Each row comes from the steps of one path. Every step used is in the known rows, and no mark comes twice. Write the path behind each row, first mark first.
Known rows
R-T-G-K-F: [ -5  10  -9  -3  -9   4  11   3  -3  15   8  -9  -6 -13   9  -2  15 -13
   4   9  10   7 -12  -7  -4   1   1   3   8  12   8 -10   1   4  -7  -1
   0  15   0  11 -18   2  -8   2  -5  11   0]
G-K-R-Y: [-12   5   2 -19  -6  -1   3   0  -3  -3  -1   7  -6  -7   7  -6  25   0
  -3  -2   3   8  -2   5   0   1   5  -2   0  -5   5 -14  -4  -5   6   6
   5  -5  10  15 -22   2   0 -10  -2   3  -8]
R-Y: [-4  3  3 -8  0  2  3  1 -4 -4  7  9 -3  1  2 -2 16  0 -5  0 -4  5 -3  2
  0 -4  1  2 -4 -1 12  3 -4  0 -1  4 -1 -3 -1  7  3  4 -4 -4 -2 -2 -4]
T-G: [ 4 10  1 -5  6  0  4  2 -2  2  5  5 -6 -6  3 -2  4 -7  4 12 -3  3  0 -6
  0 -2  1 17  8  8  0 -2  0 -3 -3 -4 -2 14 -5 -2 -4 -2 -4 -3 -1  0  2]
D-R-Y-F: [ -7  12   4  -5  -1   3   3   5  -1  -2   0   6   4  -1   1  12  13   3
 -10 -13   5   8 -10  -1   0   0   4  29   6   2  12   0  -9   8  -3   7
  -7 -20   0   0  -3  -1  -1   3   8  -1  -2]
T-G-K-F-D: [-13  15 -17 -12  -5 -10   1  -7  -3  21  -7  -3 -13 -22   0  12   2 -10
   9   5  11   1  -9  -2  -9   7  -3  19   4  14  -5  -7   2 -10  -6  -2
   4  19   5   6 -13   5  -6   1   3   9  -1]
F-D-R-Y-G-Q: [-10  16 -10  -9  -4   4   5  -7  -3   5  11   9  -8 -11  -5  20   8  -5
  -7  -2 -18  12  -2  -5   7  -1  12  36  -1   4  16   3  -3   8   4  -3
  -3  13   5  16 -16   2  -9  -4  15  -9   0]
Y-G: [ 2  3 -6 -1  5 -8 12  1 -4 -2 10  1  0 -4  8  6 -1 -6  1  6 -6  2  6  2
 -3  7  7 11  1 13  0  1  3 -1  3  4 -6 12  2 -5 -2  3  0  1  7  5  9]
T-G-K: [ -7   7  -5  -4   1  -4   3   0   2   9   5   0  -3 -10   9   3   8  -9
   7  11  -1  -1  -7  -2   2   2  -1  12  13   7  -1 -18   2  -4  -5  -5
   3  13  -8   1 -12   2  -3 -14   0  10   4]
R-T-G-K-F-D: [-11  13 -16  -6 -13   7   3  -3   0  19   1 -11 -17 -17   8   9  15 -15
   6  11  10  10 -12  -8 -11   6   2  13   6  20   7  -6   1  -1  -6  -4
   3  25   0  17 -18   4  -6   4  -1   6   4]
G-Q: [ -3  -1   1   1   2   2   2  -4  -1  -1   6   0   1  -6  -9  -3  -6   1
   2  -6  -6   4  -6  -4   9   4  -1  -8   7 -10   5  -7   4   3  -3  -6
   2  -1   4   7  -7  -3 -12   1   5  -2  -3]
F-T: [  1   0  -1   0  -5  -1  -6  -4  -4   5   4   2   2   5   8   0   4 -12
   0  -1  -1   5  -5 -12 -12   1   2   3  -2  -1   7  14   7   3  -4   1
   1  -3  -9   7  -3  -4   4  -5  -1  -2  -1]
K-R-Q: [ -4   8   3 -12  -4   4   4  16   2 -10  -2   6  -5   5  -2  -3  20   3
  -6   8  -4  13   2  -5  -3   4  -1   4   0   5  -1  -2   4  -1   7   0
  -3  -2   9  13 -22   4  -1   3  -1  -8  -5]
D-G-K-R-T: [ -5   9   8 -13 -19   7   9  11   6   0   7  -2  -3   0  17   2  19  -9
  -6   4   5   8   2  -7   6   5  11 -16   6 -10   7 -12  -1   1   5   3
   1   1   0  17 -34   2  -1  -4  -4  -1   1]
K-R-Y: [ -3   7   2 -17  -5   7   6   4  -3  -9   0  11  -7  -2   3  -7  20   2
 -11  -1   3   8   3   2  -4   2   3   6  -6  -5  10   2  -4  -2   3   7
   1  -4  13  12 -13   1  -3  -1  -1  -5  -9]
K-F-T-G: [  2  10  -9  -7   0  -3   2  -1  -7  16   5   1   0  -5   7  -3   6 -12
   3  10   8   6  -9 -17 -18  -1  -3  21   1  14   7  19  10  -1 -11   1
   2  11  -1   7  -4  -6  -3   4   2   4  -4]
R-T-G-Q: [  5   8   2   2  -1  19  11   1   0   1  20  -4  -9  -7   2  -5   7 -10
   3   9 -10   9  -9 -15   8   0   3   9  15   4  11  -8   1   9 -10 -10
  -1  19  -6  12 -13  -5 -14  -1   0  -5   2]
Y-G-K-R: [ -7   2  -6 -11  -3  -5  16   1   1   1   3   0  -6 -12  14   2   7  -4
  -1   3  -1   6   4   1  -2  11   8   5   4  13   1 -14   4  -6   7   5
  -2   6  12   4 -25   4   1  -6   4  10   6]
Y-G-K-F-D: [-13  10 -18  -9  -7 -16   8  -8  -5  15   0  -7  -9 -20   4  20   0  -9
   7   0   6   3   0   1  -9  11   4  13  -4  23  -3  -4   5  -9   2   7
  -1  14  11   7 -12  11  -1   6  12  12   4]
D-R-Y: [ -5   8   3  -5  -2   6   2   3  -3  -2   0   9   3   4   1   2  16  -3
 -11  -4  -2   9  -2  -1   8  -8   4  23  -2  -7  12   5  -7   5   6   3
  -1  -5  -3   7  -4  -4  -1  -3   1  -7  -5]
F-T-G: [  2   7  -2  -5   3   2  -1   0  -3   9   9   4  -2   1   9   0   7 -14
   2  13  -4   5  -8 -15 -14   0   2  22   6   9   4   8   5   1  -8  -5
   0  11 -14   7  -4  -6   1  -8  -1  -1   3]
R-Y-G-K-F-Q: [-19  11 -14 -18  -3 -16  19  -4  -9  12  13   9  -8 -10   8  -3  31  -4
   2   0  -2  12  -5  -6 -14   0   3   4 -14  10  10  -6   8   2  -3   9
  -5   9   2  16  -4  -4 -14 -13  12  19  -2]

Write each row's path
[ -9   7   3 -18  -4  -4   3   2   0   6  -2   2  -2 -12  16   7  14 -13
   0   1   7  13 -17 -14 -20  14   3  20  20  14   6 -10   6  -3 -10   0
   0  -3  -1   8 -25   0   2  -1   3   6   3] : Y-F-T-G-K-R
[ -4  17 -10   1 -11  14  12   5   1  17   2  -8  -2 -10   7   2  17 -13
  -1   7  11  13 -15 -11   4   0   3  24  11  10   9  -9  -2   1   0  -3
   1  12   0  13 -24  -3  -9   0  -3   4  -2] : D-R-T-G-K-F
[-12  -1  -9  -9 -11 -15  -2  -7  -7  20  -2  -3   2  -5  10  -3   7 -11
   3  -6  14   5 -16  -9 -15   5  -1  -9  -2   0   8   2  10  -2  -7   4
   5  -4  -1  15 -12   3   1  -1   3   8  -3] : G-K-F-T
[-11  15  -6  -5  -7   8  -7  -5   0   4  -7   9  -6  -3  -3  17  13  -3
  -9  -5  -3  10  -4  -2  -1  -5   7  34  -8  -3   9   8 -11   0   4   1
   1   1   1   9  -7  -1   2  -2   1  -9  -5] : F-D-R-Y
[-14  17   3 -12  -2  -7   1   1  -1  13   8   6   3 -10  15  14  26 -12
  -4  -1   0  14 -25 -13  -9   1   8  40  18   4  16  -5  -2   8 -12  -2
  -2  -7 -16  10 -15  -5   0 -12   3   5   0] : D-R-Y-F-T-G-K
[ -5  16 -12  -7  -1   2   7   0  -4   1   5   9  -8  -6   1  24  13  -6
  -9   1  -9  10   3  -2  -2  -1  15  46  -6  14  12   8  -8   3   8   6
  -5  10   1   7 -10   1   1  -2   7  -7   3] : F-D-R-Y-G
[  2  14   2   8  -3  24   6   2   2   4  11  -4   1  -5  -3  -1   8 -10
  -6   7  -8  14 -14 -17  15  -1   4  29  18   1  15  -7  -3  11  -1 -15
  -2  14  -5  12 -20  -8 -11  -2  -2  -9  -2] : D-R-T-G-Q
[ -9   5   3  -6   2  -3   1  -4   3  -1   1  -1   2   0  -1   9   8   4
   2 -11  -1   7 -10 -10 -17   2  -3   5  -1   7  -2  -1   4   6 -10   0
  -6 -11  -5   1   9 -11  -7   1   9  11   0] : Y-F-Q
[-10  12   0 -19  -9   3   0  -1  -3  -3  -7   5 -14  -9   4  20  17   2
 -11 -13   5  11  -1   0 -18   9   4  21  -2   9  12   2  -6  -1   0  10
  -3  -9  13  13 -13   7  -1  15   8  -9  -8] : K-R-Y-F-D
[ -1  12  -6   7 -16  22  -3  -1   4   5  -3  -6  -6   2  -1  18  10  -8
 -11  -1   1  11  -5 -10  -1   0   8  25   2   8   9   4  -4   9   5  -8
   3   8  -4  14 -15   1   4   5  -4 -11   2] : F-D-R-T
[-11   5  -5  -9   0 -15  14   1  -9   3  17  13  -5  -9  13   4  20  -9
   3   6  -7   4  -3   4   2   0  10   9   1   7  10 -11   0   0   0   7
  -1   6  -3   6  -7   5  -2 -12   3  10   8] : R-Y-G-K
[  0   5   2  -4   4   1  -3  -4  -2   9  14   2  -2  -5   1  -7   2 -13
   3   9  -9   8 -12 -18  -1   1   0  14  13  -1  12   4   9   4 -11 -10
   3  12  -6  13 -11  -9  -9  -8   7  -4   1] : F-T-G-Q
[ -5   8   0 -17   4   6  21   1  -8  -7  15  14  -9  -8   1  -3  13  -2
  -9   0 -12  13   5  -3   6   5   9  11  -1   2  17   0   3   1   7   7
  -3   5  16  16 -21   3 -13   1   8  -3  -4] : K-R-Y-G-Q
[ -4   8 -13  -7  -7  -4  -3  -8  -4  12  -9  -5  -8  -9  -8  11  -4  -1
   0  -6  12   2   1   0  -9   3  -4   8  -9  10  -1  12   1  -5  -5   4
   1   4  12   7  -1   4  -2  14   5   0  -5] : K-F-D
[ -5   5   1 -16  -2   1   1   0  -1   9   0   5  -4  -8  16  -2  15 -16
   0  10   2  11  -6 -12 -12   9   2  13  12   4   2  -5   7  -6   0  -3
   3  10  -3  17 -27  -3   4 -14  -3   4   1] : F-T-G-K-R
[-12  17   2 -18  -2  -2   6  13   3  -1   2   7 -12 -11   8  -5  26  -5
   2  18  -7  15  -5  -6  -1   4  -1  14  12   9  -2 -18   6  -4   2  -5
  -1  10   5  12 -34   6  -4 -13  -2   1  -2] : T-G-K-R-Q
[ -3   1  -6   0   6  -4  10  -4  -4   0  15   3   0  -9  -2   3  -6  -2
   3   3 -12   5   0  -3   7   9   5   5   8   7   5  -6   5   4  -1  -3
  -2  12   5   2  -8   2 -11   3  12   1   3] : Y-G-Q
[ -1  21 -15   0 -14  21   6   3   1  14  -2  -9  -8 -10   1  13   7 -12
  -7   7  11  13  -7 -16  -9   1   4  41   5  19  10  11  -5   2  -3  -3
  -4  19   3  10 -19  -5  -5  14  -3  -4  -2] : K-F-D-R-T-G
[-19  24 -22  -6 -11 -11   7   6   1  17  -3   0  -9 -14   1  24  17  -5
   2   3   2  17  -6  -6  -2   8   6  34   2  21  -2  -9   4   0   4  -1
  -6  11   8  14 -29  12  -3   1   9   6   1] : Y-G-K-F-D-R-Q
[  6   4  -2   2  -2  16   7   5   1  -2  11  -4  -7  -1   8  -3  12 -11
   0  15  -3   8  -5  -9   2  -1   4  15  12  14   8  -2  -2   4  -5  -8
  -2  17  -7   6  -9  -3  -4   2  -6  -4   4] : R-T-G
[ 10   8   5  -6  -5  25  11   9   0  -5   5  -1 -10  -1  11  -4  15 -10
  -6  15  -1  12  -1 -12  -2   3   4  12  10  14  11   0  -3   0   1  -5
  -7  19   5  10 -22  -4  -2   4  -7  -7  -2] : K-R-T-G
[ -7   7   5  -8   1  -5   3   4  -7  -4   4   3  -4  -4   1   9  11   4
  -5  -9   3   3  -9   3  -6   1   0   9   3   2  11  -2  -4   6 -10  10
  -2 -13  -2  -1   5   2  -5   5   4   1  -4] : R-Y-F
[ -3   7   0   3  -7   7   9   3   3   4  11  -5  -3  -7  12  -1  17 -14
   5  15  -3   8 -11  -6   6  -2   5   6  13   7   7 -17   0   4  -4 -10
   5  18  -9   9 -17   1  -5  -9  -7   4   7] : R-T-G-K
[  5   0   6  -3 -11  25   9   8   2 -10  -1  -4  -6   2   5  -6  14  -2
 -10   1   4  12   2  -7  -3   1   7  -2   1   7   9   2  -1   2   6   1
  -2   4   7  14 -21   2   0   9  -6  -9  -4] : K-R-T
[-10  12 -15  -2 -23  10  -1  -4   1  18  -8 -12  -6 -12   1  17  13 -11
  -3  -5  17  12 -13  -8   1   3   5  14   1   6   8  -4  -5   5   3  -2
   1   7   4  18 -24   3   0   6  -3  -1  -3] : G-K-F-D-R-T
[-19  18   1 -23 -11 -20  -2  -1   4   6   7   4  -8 -11   5  29  17  -4
   3  -8   1   2  -9   4  -1   3   8   6   6  -5   8 -11  -3   3  -9   7
   2 -10  -5   8  -9   9  -1  -5   9   6   2] : R-Y-F-D-G-K
[  0   8  -2 -15   2   3  17   6  -9 -10   8  14 -12  -4  10  -1  19  -2
 -10   5  -4  12   9   1  -7   4  13  17  -5  14  13   5  -2  -4   8  13
  -7   8  14   6 -16   0  -2   1   4  -2  -1] : K-R-Y-G
[-12  13  -2 -20 -15  -7  -2   0   8   7  -2   3 -10  -9  11  17   7  -8
   0  -3   4   5   6  -2   2   8  11  -2   1 -10  -6 -10  -1 -11   4   3
   3   3   6  13 -31   5   5  -6   3   1   0] : F-D-G-K-R
[-10  20  -7  -1 -11   5 -10   6   9   3  -4   3  -3  -1  -8  19  12   0
  -6   5  -7  17  -4  -7   1  -1   2  30   0   4  -1  -1  -3   4   6 -11
  -3   0  -2  12 -20   5   0  -2   2 -10  -2] : F-D-R-Q
[ -8  11  -7  -2  -5   2  -6   0   6   4 -13  -5  -1  -8  -1  30  -4   2
  -6 -12   8   7  -9  -2  -8   8   3  37   9   9   1   1  -6   4  -2  -3
  -5 -10   0  -2  -6   1   5  12   9  -2  -1] : Y-F-D-R
[ -6   7  -9  -8  -3   0   5  -6  -3  10  -5  -3  -2   0  -6  -7   9   2
  -1  -4   8   6  -4 -11 -16  -1  -7  -3 -15   1  -2   8   7   0  -6   6
  -4   0   3  12   2 -10 -10   2   7  10  -9] : K-F-Q
[ -3  20  -4   3 -11  19   2   3   5   5   0 -10  -7  -9   3  28   9 -10
  -7   4   2  15 -16 -13  -5   3  11  49  18  22  11  -2  -6  10  -6  -7
  -4  11  -8   4 -13  -3  -2  11   0  -6   5] : Y-F-D-R-T-G
